Each row was made from one small tree. The marks that hang from a mark follow it in brackets, in alphabetical order. Every link used is in the known rows. Write each row's tree.
Known rows:
nolova{moba regug}: [-37 -13  19  17  -8   3   0  22 -16  -9  -4   8  16  10   2  -1  -1   0
   0  -6 -14   2   6   1  40   6 -21  -3   4  14   3 -16  12  -9 -20  -5
   3  -2  29 -11   1]
moba{rebur{regug{vunizi}}}: [ -3   1 -15   0  -5 -22 -18   5 -12  15  -6  -9   4   3  11 -10  15 -20
   8  -4  -8 -13   4  -6   5  -5   3   1  -1  -1   1  -7  24  -4   3   0
   8   8  22  -9   4]
nolova{regug{kadisus vunizi{dedu} zateze}}: [  9 -23   9 -38  25  30 -15  -9  -1 -22  19   7 -22  -4  -5 -13   5 -22
  15  -8   1  14 -17  -5 -10  17 -12  12  15  15 -15 -35 -26   9 -16  -8
 -25  -4   9 -21  -7]
zateze{dedu{kadisus nolova rebur{moba}}}: [  8  28  15  15   8  -6  32 -13   0   8   1   4 -11   8 -19   3 -12  -3
 -12  15  25  -7 -22  18 -12 -12  -7  -7  22  -5  15  23 -11  -1  21 -10
  23   9 -33  20   3]
vunizi{dedu moba}: [-18 -18  23 -25   2  18   3  -9  25  -6 -14   1 -12   7  14  -5   7   1
  -4  -5  -3  11   6 -22  -9   8  -1  -5   9  36  12   7  -5   3   4 -11
  -5  13  13 -12  18]
zateze{dedu{nolova}}: [ -3  14  12 -17 -11  -9   1   2  -2   6 -18 -11 -10  18   2  -5 -13  -8
 -21  -1 -22  12   4 -11   0  12   3 -20  -3  14   6   2   3 -17  23   3
   5   4   0   0  10]
rebur{moba regug}: [ -6  -9   1   3  12 -17   5  -3 -16   9   6  11  -1   1  -1 -14  20  -1
  12  -7 -11  -9  -2 -22   8 -16   7   0  -2  -2 -16  -2  20  -1  11   1
  -9  10  23 -10   7]
zateze{dedu{nolova rebur{regug}} moba}: [ -7  17   6   1  -8 -25   7  23   1  27   1  10  -7  10  -5  -5   1 -19
 -25  10   1  -3  -8  -4  -9  -6  -3 -22   0  -3  21  21  -4   8  22  -1
  11  12 -13  16  -4]
rebur{regug{kadisus vunizi{moba{nolova}} zateze{dedu}}}: [ 11  -2 -26 -34   7  29 -37 -12  17   1   9   3 -20 -15   5 -27   5 -22
   4  11   7  25 -11 -20 -29   1  24  -2  -3  -5 -35  -5 -26  39   2 -18
 -27   2  -1 -16 -19]
regug{kadisus vunizi{dedu{nolova{moba} rebur zateze}}}: [  3 -12  -9 -14  12   0   2   2  26  -1 -22  -4  -2  17 -13  17  -7  15
  -5 -18  -2  -7  -5  35   1  19  19   2   3  -3  34  -8 -21 -19  -7   3
   6 -14 -40   4  -3]
dedu{kadisus{moba} nolova{regug} rebur zateze}: [ 10   4  -2  28  -3 -11  38  -3   7 -14 -18  -7  17  -6 -21  25 -16  18
   4   7  18 -28   0  35   4  13   2   4   8 -13  21   0 -11  -6  -1  17
  28  11 -32  15  11]
zateze{moba{nolova rebur}}: [ -5   2   6   4 -34  -1 -16 -11 -19  -6   5 -13   4  -3  20  -9   0  -6
 -11   7   3  18  28 -26  -8  -7 -25 -13 -11 -10  -3   8  25  10  -3 -19
  -2   6  27  -9 -10]
vunizi{dedu moba{nolova rebur{regug{kadisus}}}}: [ -9 -18  -8 -18 -17  16 -15  14  -2   2 -22 -16   2  -6  26 -34  25 -26
  16  19  18   8  13 -26 -13  24 -11  -5  14   4 -11  21  -3  18  -2 -17
 -25  -9  37 -12  -3]
vunizi{dedu{nolova rebur{moba regug} zateze}}: [  3 -16  -8  -1  11 -28  24   4  15  12 -14  -3   5  11 -16  -4  15   2
  -5  -2  11 -10   3  17   8   3  12  -3  -2 -11  25  26  -6 -20  21  22
   4   1 -19  11   5]
vunizi{dedu{kadisus rebur{moba{nolova} regug} zateze}}: [  8   3 -14  27   8 -30  28   7  12   1 -23   2   5   4  -6  -3  10  -4
  -7   8  34   5   4  32 -11   5  -6  14  15 -16  -1  44  -5  28   9  -7
  16  -4 -12  20  -3]
moba{nolova{regug{vunizi{dedu} zateze}} rebur}: [  6 -17  -7 -14  -4  21 -18  -6 -11 -23   8 -21   4 -10  -7 -22  -4 -35
   9  16  30  35  14  12  -2  11 -22   7   1   2  -5   5 -11   8  -5  -8
  -1  -4  23 -11 -12]
moba{rebur}: [ -4   4  10  -4 -19  -9  -8  -4 -19   1  -4 -16  -2  18  17  -7   2  -8
   5 -12  -7  -7  17 -25   6   4 -14  -9   3  13   1   1  29  -9   3 -13
   1  -5  34 -13  12]
rebur{moba regug{kadisus{dedu{nolova}} vunizi zateze}}: [ 33   0 -22 -25  40  12 -22 -18  -6  23  42  16  -5 -23  -6  -1  17  12
  33   0 -12 -21 -27 -18  -9 -31  39  19  -8 -14 -33 -22 -14 -18  -3  21
 -34 -12 -12   0  -7]
rebur{moba{nolova{regug{zateze}}}}: [  5 -17  -1  -1   4  18   1 -21 -25 -29  28   3   8 -14 -13 -14  -4  -5
  18  14  19  28   8 -20  11 -11 -11   4  -7 -11 -34  -3  -6  11  -4  -3
 -18   2  22  -9 -11]
regug{kadisus{dedu moba{nolova}} vunizi zateze}: [ 27   7 -23 -19  15  47 -23 -31   8 -15  22  16 -12 -25   0  14  -8  26
  18   1 -20  22  -6 -26 -44 -15  27  24  -9  -7 -55 -30 -15  22  -9  -5
 -29  -5  -2 -11  -3]
zateze{moba}: [ -7  -2  25  -8  -9  -3  -3 -15  -1  -5  10  11 -13   7  17   3  -3   6
 -14 -13 -21   5   6 -26  -6 -10 -12 -12  -5  13   1 -14  15   6  -5 -11
  -3  18  11 -12   2]
regug{kadisus{dedu{nolova}} zateze{moba}}: [ 25   8   8 -32   6  24 -23 -19  -3  11  39  13 -18  -7  13  13  -1  22
  -1  -5 -24  -3 -10 -38 -13  -8   8   0  -9  -1 -23 -23  -9 -12 -15   7
 -42 -15  -6   2  -8]
nolova{moba}: [-26   4  14   3  -3  -2  -4  12  -4  -4  -7   5   1  25   7   8  -7  14
  -8 -13 -25   2  11 -13  27   4   0  -3   0  14   0  -7  24  -3  -9 -11
   4   0  21 -12   7]
nolova{moba{rebur} regug{kadisus vunizi}}: [-20 -13   1   4  -6  16 -16   7 -24 -10   3 -10  13  -8   8  -9  13  -8
  22  -7   0 -11  -3   6  18   0 -26   0   6  -1  10 -35   5 -17 -31 -14
  -7 -13  20 -20 -16]

Which tree is each row?
[  3  15  -5  13  -2  -6   7  15  10  15  -6   7   2  16  15  31  -4  41
   2 -23 -21 -29  -1   7  14   2  16  12 -10   2   6  -7  -4 -23 -20  17
 -11 -35 -19  17   0]  regug{kadisus{dedu{nolova{moba} rebur zateze}}}
[  6   0 -14 -13  -4   0 -26   5  -6   1  21  12  -3   4   5 -13  -3 -13
  -8  10  -2  19  13 -31   2  -2   4  -5 -13 -11 -33  13  10  33   3  -8
 -17   7  22  -9 -17]  rebur{regug{zateze{moba{nolova}}}}
[ -5  15  19   5   5  -5  24 -13   0  -5   6  12 -22   7  -8  -2  -3  -5
  -9  -3  10  16 -12 -11 -21 -21 -10 -11   7   7   6  12  -1   9  18 -25
   6   6  -1   5   8]  zateze{dedu{rebur{moba}}}
[ 14   7  -9 -29   0  40 -19 -15  -1 -20   4   0 -21  -2  -9 -10 -19  -2
  -5   5   0  52  -7 -35 -41  15  11 -11  -3  -9 -41  -7 -11  31   9 -29
 -38   5   6 -21  -2]  regug{kadisus{moba{nolova}} zateze{dedu}}
[-19   4  13  19  -5  -6  11  22 -15  -1 -10  -1  24  14  -5  10  -8   2
  -1  19   0 -22  -6  27  44  14 -14  -2  21   2  11  -4   3 -23 -22  11
  25  -3   1   6   1]  dedu{kadisus nolova{moba regug}}
[ -7 -26  16 -21  18  32   5 -14   3 -23  -5   7  -7 -25 -12  -7  12  -5
  13  -5  -3  15 -17  -1 -29  14  -6   5  15   6  -2 -42 -20   7  -9  -3
 -14  17  -1 -18   5]  nolova{regug{kadisus{moba} vunizi{dedu}}}
[ 18  19 -19   2  21   5   2  19   7  15  21  23   4   3 -11  17  -5  22
  18  12  -9 -16 -12 -17  -6 -18  36  13  -6  -2 -20  22  -6   4  15  22
  -9  -1  -7  15  23]  kadisus{dedu{nolova rebur{regug{zateze}}} moba}
[  4   2  15  -4   6  16  -8  -8   7 -12  40  16 -23 -14 -15  -2 -12 -26
 -16   3  23  21 -21   8 -24 -20 -22 -13  -4   1  11 -13 -25  28  -8 -18
   5  17 -18  -3 -18]  nolova{regug{vunizi zateze{dedu{rebur} moba}}}
[  9  17  -5  18 -23   8   5  -9 -11 -12 -18 -17  10  -2   6   2 -13   4
   2  18  20   8  11  -1 -20   6 -11  -4  13 -16 -13  15  21  14   3 -23
  13  14  11   0   6]  dedu{kadisus{moba{nolova rebur}}}
[ 19 -22   0 -28 -16   7 -14 -30  12   4  -5 -33   0 -15   9  -3  10  -4
 -10 -15   7   0   2   9 -19  11  -2 -19 -12  -9  39 -23  -6 -32  -5   6
 -17   1 -29 -12 -20]  regug{kadisus vunizi{dedu{nolova zateze{moba{rebur}}}}}
[  0  22 -10  15  23 -24   4  13   8  22   8  30 -12   3   9  14   9   7
   8  -8 -20 -25 -11   3 -13 -23  14  29   1  15 -14  -1   0  19   1   8
  22  -5   5  22  12]  kadisus{dedu{rebur{regug{vunizi}}}}
[ -9  30  -1  20  10 -27  10  31  -1  21   5  28 -12  15  18  11   9  11
   6 -10 -24 -26  -3 -15  -1 -11   4  25   4  21 -14  17   7  22   4   3
   8 -17  21  22  21]  kadisus{dedu{rebur{regug}}}
[ 24  25 -15 -11  21  -4 -23   6   8  12   8   9 -23   5  -7  -4  -7 -31
 -17   7   5   2 -33  18 -19  -3  11   6  20   6 -18   6  -1  27  13 -17
   8   9 -13  -3  -4]  rebur{regug{vunizi zateze{dedu{kadisus}}}}
[ -3  21   0  -7   3  11  -9  21  11   4   7   4  -7  30 -19  10 -28  -4
 -17   5   5  14 -12   6  16  -3  10 -19  -3   7  13  27  -5  -6  11 -12
   3  -7 -14   2   2]  regug{zateze{dedu{nolova{moba} rebur}}}
[ 16 -13 -29   9   7  -7   4  -4  28  -4 -37  -7   6 -15  -7   4   5  -2
 -14   6   7  20   4  37 -28  19  17  15   0 -16  -3  11  -6  25  10   6
  19  21 -27   4  -3]  rebur{regug{vunizi{dedu{kadisus{moba{nolova}} zateze}}}}
[  8 -16   4 -19  -6 -15   6  -9  14   3 -32 -21  -2  18   2   2  -5   5
 -20 -18 -14   8  20   6  10  27  13  -5  -8  13  22   2   0 -29  19  23
  -2  -2  -8  -3  12]  vunizi{dedu{nolova zateze}}
[-13   5  13  11  -1 -21  24  16 -16  -5  -1   7   9  14  -8   7 -10  -4
  10   6   2 -21  11   4  24  12 -11   3  12   5  12   1  -8  -9   1  14
  22   0   8  13  12]  dedu{nolova{regug} rebur}
[ -2  26  -5  11  12 -35  16  32  -4  30   1  20  -1  14   9  14   7  12
   7   0 -21 -31   6  -6  10  -5  15  19   1  12  -7  18   1   0  11  22
  14 -16   3  30  20]  kadisus{dedu{nolova rebur{regug}}}
[-10  24   7  12 -25   1  -4  19 -12  14 -17 -28  12  15   1   0 -14 -14
 -20  11  14  -5  -9  24  18   9 -16 -25  11   4  31  25  15 -24   7 -11
  21  -9 -12   6  -4]  zateze{dedu{kadisus nolova{moba{rebur}}}}
[  9 -14 -12  17 -19  11   4 -26   3   2  -3 -29  28 -40   2  12   9  23
  17  -8  -7 -17   6  23   5 -17  11   2 -29  -9  19 -30   1 -42  -2  43
   5  -1 -23   9  -1]  kadisus{dedu{nolova{regug{vunizi}} zateze} moba{rebur}}
[-21 -33   4  12 -18   6 -11   8   5 -10 -18 -28  21  -9   1  -8  11  -9
  -5 -14   8   4  10  43  27  11 -26  -7 -14   8  41 -12   7 -28 -18   2
   7  -9   3  -9 -11]  nolova{moba{rebur} regug{vunizi{dedu{zateze}}}}
[ 18  -7 -21 -23  18   4 -19  -6 -21  -1  24  10  -6  -3  -1 -22   8  -8
  25  10   4  14  -1 -37  -7  -4  11   9   2 -24 -56   2   2  22  -2 -13
 -42  -8  28 -19 -10]  rebur{moba{nolova} regug{kadisus zateze}}
[ 12  27 -15  10  18 -11  15   9  19  15 -15  11   1  -6 -27  15  -7  -7
  -8  25  15 -14 -27  36 -29  -7  25  -6  23 -15  13  12 -12  15  24  -2
  38  23 -45  21   9]  zateze{dedu{kadisus{moba} nolova rebur{regug{vunizi}}}}
[ 10 -15  -7  14  -1  11  11 -26  12  -4  -6 -10  17 -41  -5  20   4  35
   6 -10 -23 -11   4  23   2 -12  27  12 -29  -2   7 -39 -14 -30  -2  48
   6   6 -31   8   1]  kadisus{dedu{nolova{regug{vunizi}} zateze} moba}
[  6   5  -2  17 -43  -2 -16 -19  -1   4   3 -20   4 -19  39   6   6  21
 -15 -13  -8   9  26 -12  -9 -11 -18  -1 -37  -6  -1   3  17  -1  -8   9
  -7 -17   9  11 -17]  kadisus{dedu{zateze{moba{nolova rebur}}}}
[  0  -5 -10  19   9 -37  17  -3   2   3   1   5  -1   7  -3  -1  14   7
   5 -16   6 -18   3   2   4 -15  14   6  -8 -11   0  12  12   4  10   3
   5   1  -2   4   4]  dedu{rebur{moba regug} zateze}
[  1   1  11  10 -14 -22   9 -14  19  -5   5   9 -15   9  12  18  -7  16
 -22 -22  -4  -5  10  -3 -11  -8  -5  -6 -14   3  16  -1   9  10  -3  -9
   4   9 -11   0   0]  dedu{rebur zateze{moba}}
[-14 -20  12  15  -7   2  16 -14 -25 -23   6   0  12 -17  -3 -16   2  -3
  11  12   7  16  19 -15  14  -6 -21   6  -1  -8 -20  -8   2   6  -3  -1
  -1   4  29  -6  -7]  rebur{moba{nolova{regug}}}
[ -9   8   2  35  -7 -20  26  23   1  -2 -16  -1  23  14 -11  22 -15  12
  -5   3  20 -34   0  53  41  15 -10   7  12  -6  30  12  -4 -17 -20  15
  32 -11 -25  19   0]  dedu{kadisus nolova{moba regug} rebur zateze}
[-33 -20  20   0  -3  10  11  34  -8  -5 -15  -4  22  13 -11  -9  -4  -6
  -4   8  -6   4   7  18  45  21 -17  -7   6  16  28   2  -5 -28  -8  19
   5  -4   8  -2   1]  vunizi{dedu{nolova{moba regug}}}
[-31  -9  15  22 -22   4  -6  26 -29 -11   1 -14  20   6  11 -10   7  -6
   9  -5   3  -6  10   2  42   1 -33  -7   2   9  16  -3  24 -20 -19 -10
   5 -10  39 -14   0]  nolova{moba{rebur} regug}
